Every row comes from one small tree of marks. The marks that hang from a mark follow it in brackets, in alphabetical order. Every link used is in the known rows. Which tree was each row made from?
In the rows, 128 means zero.
Known rows
F(R(M N)): [109 133 115 155 113 111  99  91 144 106 175 132 131 130  99 166 128 129
 152  56 123 115 181 101 148 118]
R(C G J N U(Y) V): [ 99 118 151 186 179 151  71 114 116 150 177 132  43 101 162 104 147  60
 156 146 107 142 134 156  72  71]
R(C F G J M U V): [123 145 198 221 173 157  97 123 126 157 149  94  55 116 175  89 136  75
 135 154  96 145 146 178  72  64]
Y(U): [116 107  87  48 125 115  56 155 168  57 129 173 118 100 159 199 114  96
  80  88  97  98 152  76 157 137]
A(R(J)): [113 120  63 107 138 136  57 153 160 110 146 141 130 138 142 160 131 118
 113 102 105 123 171  72 126 125]
A(R(C J)): [107 128  65 114 142 149  52 144 158 109 164 129 108 149 158 149 143 101
 121 119  89 140 147  72 105 111]
N(R(F G M U)): [131 123 164 157 152 122 108  96 112 110 116 145 116 135 130 174 101 144
 113 102 129  96 164 124 139 118]
M(R(F J U V)): [117 109 149 149 181 114  37 132 136 128 115 148 141 111 149 173 131  90
 121 101 110 161 162 136 111 137]
F(R): [119 119  90 113 130 111  73 140 148  95 139 165 156 138 108 209  98 124
 116  44 134 126 165  59 141 137]
M(R(C F G U)): [ 93 121 137 145 157 143  39 126 110 122 126 158 137 130 143 182 137  88
 139 108  98 137 147 112 100 110]
N(R(J V)): [119  97 118  92 159  81  63 120 146  80 114 150  97 140 151 179 116 108
  90  84 118 135 150  79 154 128]
V(R(C G M)): [ 76 122 109 130 109 126 113 162 143  76 140 111  87 144 131 121 156 106
 110 135 113 126 168  54 122  76]
U(Y): [ 90 100  73  43 130 118  61 148 123  99 139 187 141 116 141 178  97 114
 103  89 136 105 150  57 134 142]
V(R(C F M)): [ 97 131 124 131 118 139 109 142 152  90 146 107 114 140 130 130 131 126
 107 123 127 156 157  79 116 110]
C(R(F G J M N)): [112 138 152 170 120 133  91  90 123 112 183  98  85 105 157 124 174  92
 147 123 108  95 164 141 136  77]
J(R(F G M N U V)): [ 98 146 160 195 125 123  79 112 114 154 158 105 123  97 153 134 145 100
 165  73 128 114 185 182 107  67]
A(R(U)): [124 123  62 116 153 146  66 158 145 115 143 157 162 131 130 186 112 120
 119 104 126 118 186  86 130 132]
J(R(C F G M U V)): [100 147 150 173 136 132  76 139 115 143 152 103 116 116 181 133 140  83
 144  91 117 126 160 155  82  63]
J(R(C F G M)): [ 80 149 120 129  96 129  66 129 122 119 154 110 122 128 175 144 144 102
 134  71 105 108 146 112  97  71]
N(R(V)): [107  92 108  70 146  80  65 124 129  77 114 169 122 145 138 197 103 113
  98  73 133 124 166  65 170 133]
R(C J M U(Y) V): [116 121 136 143 180 134  90 132 136 126 168 115  66 107 182  98 137  72
 121 159 109 139 138 136  83 102]
F(R(C G M N)): [ 94 138 134 185 111 133 104  87 126 115 188 121  88 144 113 139 147 109
 170  80 104 114 163 106 117  79]
J(R(C F G U V)): [102 139 136 160 147 137  49 152 118 144 140 125 127 115 179 165 126  76
 136  75 123 142 148 142  79  70]
V(R(F G N U)): [108 128 149 196 142 151 102 138 137 122 133 132 120 113  99 158 123 128
 128 110 148 151 178 125 114  95]
V(R(M)): [ 90 117  91  98 110 105 107 166 161  64 130 124 129 130 120 145 137 127
  94 111 135 127 187  50 152 115]
G(R(C J M V)): [103 120 121 117 122 113  75 128 145  69 173  89  88 122 152  92 165  68
 136 123  98 136 168  79 129  79]

Write each row's tree
[ 99 144 134 117 121 143  80 112 134 118 156 121 112 133 153 137 121 106
 124 112 101 133 144 112 118 108] | R(C F M)
[ 74 133 118 116 112 131  85 135 122  99 150 125  81 135 158 125 150  86
 127 124  89  98 156  85 125  70] | R(C G M)
[116 163 193 236 157 170  94  77 132 154 174  87  52 108 155  97 157  91
 158 145  83 139 137 195  77  64] | R(C F G J M N U)
[135 143 158 185 132 142  87  83 144 102 177  88 121  91 116 118 149 109
 155 108 117 133 176 149 125 100] | G(R(F J M N U))
[100 136 197 211 130 134  97  91 122 157 159 103  59 108 144  80 145  99
 156 117 103 124 175 176 114  67] | R(F G J M N V)
[130 131 139 196 163 148 116 118 131 126 171 125  83 128 137 132 124 109
 137 118 114 114 134 111  70 100] | F(R(C G J M U(Y)))
[100 133 131 197 157 148  90 142 160  99 151 103  64 120 132 129 168  88
 125 142 108 165 146 113  91  69] | V(R(C G J N U))
[129 151 159 190 137 157  83  74 145 103 192  75 100 100 132 105 160  90
 164 124 103 152 154 151 105  86] | G(R(C F J M N U))
[116 137 132 203 151 150  82 105 132 125 171 140 104 132 109 179 129  96
 162  78 116 137 151 123 101  87] | F(R(C G N U))
[131 148 138 213 159 185 101 122 134 156 166 102  89 139 156 107 138 115
 142 152  93 124 158 145  73  87] | A(R(C F G J M U))
[136 122 115 105 151 136  98 122 110 107 176 139 148  97 158 166 120 108
 119 129 152  95 163 116 131 134] | C(R(F M U(Y)))
[ 83 124  92 103 114 117 103 158 162  64 148 110 106 141 133 133 149 111
 102 128 117 145 164  51 130 102] | V(R(C M))
[110 133 106 133 122 120  93 117 146  95 168 129 122 148 126 165 124 112
 134  74 111 127 153  74 124 115] | F(R(C M))
[ 81 123 102 124 103 109 106 131 159  75 154 112 115 123 108 134 156 126
 122 109 131 133 191  79 155 105] | V(R(M N))
[143 129 134 185 186 130  74 138 160 120 154 125 101 132 144 168 118  79
 125  90 116 173 140 118  88 109] | F(R(C J U V))
[106 143 111 122 151 133  79 130 144  98 152 118 109 119 161 151 138  83
 118 130 100 127 151 114 120 101] | R(C M U)
[129 124 121 170 154 131  88 148 131 115 130 162 143 129 109 203  99 118
 124  66 135 114 169  90 119 111] | F(R(G U))
[126 119 119 133 162 130  54 146 149  78 159 108 104 110 151 133 149  56
 129 120 110 159 157  95 112  87] | G(R(C J U V))
[138 113 165 142 167 107 101  97 122 113 123 140 122 133 135 170  92 132
 110  98 142 127 173 135 147 134] | N(R(F M U V))
[112 117  94 135 136 123  87 145 151 122 159 115 106 137 151 109 142 110
 126 125 105 117 194  98 130 108] | A(R(J M V))
[121 138 118 155 136 122  91 114 163  97 168 109  97 144 141 145 137 106
 126  88  97 139 138  89 107 110] | F(R(C J M))
